Each row was made from one small tree. The marks that hang from a mark follow it in brackets, in alphabetical order. Every link used is in the known rows. Write each row's tree.
(in the rows, 128 means zero)
Known rows:
H(E(Q(U) Z(V(X))) Y): [142  95 202 138  92 133 144 161 175 171 103 135 141  95 124 106 108 116
 142  74  95 144  88]
Y(H(E(Q(U) Z(V(X))))): [133  73 197 144 100 111 131 170 123 144 112 127 170  88 116 111  88 103
 119  56 105 177 117]
E(H(Y) Q(U) Z): [151 136  73  92 148 135 148 110 157 116 138 149 124 107  95 136 112 124
 138 120  70  65 127]
E(H(Y) Q Z): [139 154  25  85 158 115 152 104 144 141 146 166 138  83  98 145 136 134
 129 110 108  46 158]
G(A(X(V))): [115 181  50 134 166 137 121 128  49  93 175 112 127 219 190 194 212  85
 138 179 125 107 156]
X(A V): [109 105  87 129 168 158 101 173  63 145 156  87  99 173 167 122 177 106
 124 191 146 125 120]
V(X): [111 153  75 172 135 137  93 160  72 151 149  62 119 121 190 132 181 157
 136 115 158 139 130]
Y(H(E(Z))): [119 117 105 125 108  88 141 156 104 128 150 112 145  98  83 152 149 140
  96 106 150 139 180]
X(A): [106 137  63 142 170 142 103 149 112 135 143  81  97 153 175 132 180 135
 133 193 174 128 122]
Z(E(H Q) V): [127 172 166  96 172  84 135  65 124 121  90 220 152 137 121  98 108 108
 146 132 181 122 132]
E(H(Y) Q(U)): [141 147  77 116 168 150 144 114 127 119 139 159 101 132 107 114 139 122
 149 119  97  89 100]
Y(H(E(Q))): [122 112 112 121 150 102 155 141  99 135 139 157 148 104  93 119 167 121
 113 103 152 133 133]
G(A): [124 172  55 159 152 138 131 112 118  87 146 105 117 172 151 173 186 126
 131 154 133  94 155]
H(E(Z) Y): [126 142 103 119  97 106 146 148 160 155 140 119 113 109  91 150 167 157
 117 125 139 111 153]
Q(E(H Z)): [128 144  92  99 105 126 107  83 147  98 150  93 131 137 105 146 123 185
 104 170 126 110 166]
A(G X(V)): [ 98 186  73 137 165 139 114 156  24 129 188 121 124 171 233 189 180  71
 143 174 175 102 140]
Z(E): [115 162 132 139 140  98 130  96  93 116 113 129 112 166 140 135 154 135
 133 166 175 145 135]
Y(H(E(Q(U) Z))): [139  83 150 105 113 105 150 140 135 108 132 126 151 100  75 141 107 115
 109 111  82 131 126]
E(H(Y) Q(U) Z(V)): [150 137 133 104 151 132 139 110 157 106 106 193 129  96 110 118  85 104
 145  91  92  92 130]
Y(H(E(Q Z(V)))): [127 111 162 110 136  87 150 137 132 126 104 189 176  62  96 122 115 103
 109  74 143 136 161]
Q(E(H(Y) Z(V(X))) U): [137 115 156 160  74 167 120 133 139 133 123  98 113 144 115 109  82 156
 123  96 100 173 120]

Which tree is each row?
[131 147 124 128 105 144 136  98 147 117 116 156 118 120 100 121 111 157
 108 116 141 129 166] | Q(E(H(Y) Z(V)))
[130  96 212 172  73 167 100 129 134 107 104  63 121 137 168 120  89 153
 120 124 102 194 109] | Q(E(Z(V(X))) U)
[126 157 127 139 152 108 150 105 104 190 105 197 146 136 122  83 117 107
 143  82 170 136 117] | Z(E(H(Y) Q) V(X))
[144 122 122 130 130 141 130 139 142 151 120 147 141  92 136 112  89 113
 147  64  87 109 120] | E(H(Y) Q(U) Z(V(X)))
[119 179  75 126 142 101 149  98 105 150 133 165 101 170  84 121 144 135
 132 138 176 123 149] | Z(E(H(Y)))
[131  95 155 128 139 119 151 147 109 109 137 140 129 122  84 115 136 110
 122 113 113 152 101] | Y(H(E(Q(U))))
[137 116 185 108 130 120 127 126 163 109 127 128 120 133 116 118 149 135
 144 151 113 122  76] | H(E(Q(U)))
[127 171  26 112 136 116 130 126 124 136 155 132 117 102 105 154 148 153
 123 113 133  74 181] | E(H(Y) Z)
[121 115 168 163  80 149  99 122 124 131 110  79 139 113 173 127 120 162
 111 121 138 175 139] | Q(E(Z(V(X))))
[140 122 108 123  87 156 138 101 156  97 148 100  88 159  79 138 104 167
 115 153  81 127 131] | Q(E(H(Y) Z) U)
[123 152  71 140 120 161 141 106 118 125 154 127  88 155  98 117 163 171
 115 147 149 132 136] | Q(E(H(Y)))
[140 115 158 120 130 139 159 142 161 134 128 150  99 135  94 113 159 125
 144 128 103 122  73] | H(E(Q(U)) Y)
[136 123 197 121  96 142 100  88 158  64 103 119 121 144 113 120  76 157
 122 147 113 154 135] | Q(E(H Z(V)) U)
[122 139 184 152 144 109 130 105 100 161  85 165 154 130 173  94 123 107
 145 109 165 159 104] | Z(E(Q) V(X))
[127 171  88 124 143 113 129 126 128 125 120 175 126  91 118 130 123 131
 130  84 153  98 184] | E(H(Y) Z(V))
[145 122 127 102 140 131 128 106 146  90 122 116 132 103 145 150 117 123
 136 148  68  88 112] | E(Q(U) Z)
[130  64 202 117 110 127 105 169 192 171 108  84 152 129 155 116 101 116
 139 148 116 160  69] | H(E(Q(U) Z(V(X(A)))))
[100 124 156 175 142 121 103 147 103 180 101 100 122 180 182 100 131 112
 140 162 206 200 106] | Z(E V(X(A)))
[101 113  75 144 162 169 106 184  65 163 180  90 107 179 204 146 150  73
 124 209 167  98 115] | X(A(G) V)
[132 132 115 145 110 174 132 111 128  99 146 112  70 184  88 111 134 166
 127 154 109 149 104] | Q(E(H(Y)) U)
[129 110 103  98 127  86 158 134 126 135 141 145 168  79  81 142 139 123
  99 105 118 112 155] | Y(H(E(Q Z)))
[138  88 209 117 122 104 150 141 140 101  97 171 159  87  90 118  87  94
 118  81 109 156 128] | Y(H(E(Q(U) Z(V))))
[117  79 177 180  79 192  98 159 159 149 139  37 119 174 206 139  64 112
 120 192 127 173  81] | Q(E(Z(V(X(A(G))))) U)
[130  79 154 136 144 153 101 156 154 149 105  88 143 120 192 117  92  99
 142 141  97 141  83] | E(Q(U) Z(V(X(A))))
[146 110 213 112 109 127 159 132 192 129  92 180 130  99  98 117 107 108
 136 103  93 124 102] | H(E(Q(U) Z(V)) Y)
[122 141 190 112 108  92 111 135 159 118 103 143 144  91 131 136 135 146
 126 116 170 140 158] | H(E(Z(V)))
[132 113 187 146  78 151  86 118 143 107 121  76 134 143 139 116  75 165
 122 124 110 176 123] | Q(E(H Z(V(X))) U)
[136 157  55  68 160  97 113  89 141 116 146 144 159  86 121 148 128 145
 132 133 119  52 162] | E(H Q Z)
